Each row was made from one path, in order. Every step used is in the known rows, and no mark comes twice. Write each row's path.
In the rows, zero is written as 128.
Known rows:
h-j-r-n-k: [115  78  84 140 170 150 115 147  99 159 135 138 123 155 116 161 154 120
 142  74 176 147 139]
w-k-b-r-j: [167 121 102 165 184 173  73 145 174 146 145 117 125 184 115 138 129 148
  91 108 172 126 151]
b-k-n-r-j: [126 105 146 133 122 163 134 138 126 178 155 135 116 109 152 156 143 175
 140 132 135 139 152]
b-r-j-h: [147 112 120 111 179 173 114 130 110 137 132 111 159 125  88 129 132 137
 104  91  40 133 131]
j-r-b: [130  81 102 105 132 136 117 134 106 133 134 142 122 130 125 132 169 120
 107 111  61 122 147]
n-k-b: [145 114 105 152 175 149  59 135 136 151  88  88  77 193 143 142 136 139
 139  71  71 132 138]
n-r-b-k-w: [119  61 124  87 140 154 128 139 112 140 132 162  91 123 153 144 152 151
  99 152 158 152 146]
w-k-b: [162  97 110 166 163 162  54 133 196 137 117  77  89 182 142 142 135 138
 113  91 111 116 154]
w-r-n: [131  67 136  66 180 173 124 127 110 133 113  89 101 193 148 140 149 139
 105  69 130 142 118]
h-j-r: [123  79 117 153 143 165 113 130 119 139 144 118 145 171  84 143 179 124
 145  76  96 131 146]
r-b-k-w: [113  69 142  81 142 159 131 138 115 133 104 156  77 178 132 151 120 149
 105 117 113 147 139]
b-r-j: [143 116 129 103 178 194 122 138 128 141 125 135 143 190  90 135 134 153
 116  93 113 132 133]
r-n-k: [129  87 104  88 186 166 102 141 124 153  90 123  81 173 144 156 114 140
 125  75 115 139 128]
k-b-r: [171  97 110 146 185 163  52 130 129 131 106  77 128 176 117 120 134 131
 109 102  90 127 137]
k-n: [141  80 163 135 135 176 102 128 136 144 101  74 110 147 126 145 128 140
 136  96  28 116 152]
h-j: [118  91 147 133 167 179 117 130 145 144 118  99 126 205  94 141 148 125
 150  70 127 131 137]
r-n-k-w: [125  59 117  92 180 180 117 141 123 139  84 123  75 191 136 164 108 136
 107  87 135 141 130]
b-k-w-r-n: [123  46 141  67 169 179 136 133  94 126 111 129  72 203 149 164 133 161
  96  85 161 169 118]
j-r-n-k-b: [149  79  64 148 171 121  65 140 106 156 124 114  98 130 169 148 143 121
 119  89 121 129 138]
w-k-b-r: [181  98  99 172 188 172  37 141 174 125 117  86 113 175 116 135 135 138
  96 110 123 131 154]

Write each row's path:
[170  78  98 119 199 154  61 135 126 139 113  85 124 146 147 122 111 124
  88 109 170 126 131]
k-b-r-n
[163 116  89 155 195 159  41 142 118 144  90  96 108 184 123 134 137 138
 121  88  84 146 141]
n-k-b-r
[109 107 143 105 162 192 156 140 104 143 112 137  85 252 104 163 162 161
 116  58 118 159 122]
n-k-w-r-j
[142  94 129 170 126 161 115 135 163 159 174  98 138  38 136 149 155 141
 103 134  81 115 164]
w-k-n-r-j-h
[149 141  95 157 193 158  78 147 115 164 115 120 116 192 119 136 132 149
 121  86 144 140 136]
n-k-b-r-j
[153  76 132 164 130 179  86 138 182 145 141  87 112 104 140 153 159 145
 115 139 102 122 172]
w-k-n-r
[130  74 138 122 116 138 117 135 116 157 136 107 124  72 156 129 159 123
 108 155 113 117 161]
k-n-r-b
[127  80  72 175 176 120  83 144 102 169 144 122 117 143 143 150 148 109
 132  82 203 133 138]
h-j-r-n-k-b
[148  90  91  89 210 178  82 149 104 145  89 129 111 166 119 149 114 138
 107  89 136 154 134]
b-r-n-k
[154 134  87 161 193 142  71 139 104 156 121 103 131 130 116 133 129 135
 106  83  69 137 134]
n-k-b-r-j-h
[121  56 105 129 160 153 124 135 111 147 153 125 146 147 118 146 153 111
 125  82 178 130 135]
h-j-r-n
[130  98 149 137 126 169 137 134 136 169 154 111 137 110 137 141 154 149
 129 129 125 113 153]
k-n-r-j
[127  75 122 140  98 126 111 142  82 156 135 143 109  86 150 152 148 143
 126 130  49 142 165]
j-r-b-k-n
[127 106 126 102 155 175 136 130 144 153 153 135 133 156 129 135 167 152
 128 110 137 122 137]
n-r-j
[139  76 121 151 119 152 103 145 164 150 152 115 109  70 161 144 158 131
  94 162 143 121 176]
w-k-n-r-b
[120  96 129  83 146 144 114 137 116 148 110 150  80 165 146 143 128 156
 124 103  97 151 141]
r-b-k
[104  86 107 133 132 128 127 143  87 156 155 169 123 143 116 147 164 132
 136 102 146 155 149]
h-j-r-b-k
[129  48  87 113 157 163 111 143  95 133 111 148  95 154 130 167 139 126
 103  96 109 141 139]
j-r-n-k-w
[125  88 127 119 163 191 105 138 132 129  75 120  75 214 100 161 132 144
 126  78  56 144 139]
n-k-w
[124  90 111  83 144 137 113 137 115 152 137 154  98 117 165 137 160 153
 119 138 136 151 143]
n-r-b-k
[107  85 130  89 155 163 133 143  87 131  95 134  71 215 121 151 168 137
  97  81 107 162 132]
n-k-w-r-b
[128  83 114  88 149 145 116 131 131 142 134 127 118 117 152 123 169 128
 108 135 125 125 144]
n-r-b
[129  66 156 101 154 195 126 124 113 109 103  89  93 229 104 146 169 144
 102  72  72 147 126]
k-w-r
[111  90 159  89 149 190 161 134  98 138 127 147  84 240 118 162 150 179
 116  74 130 167 120]
b-k-w-r-j
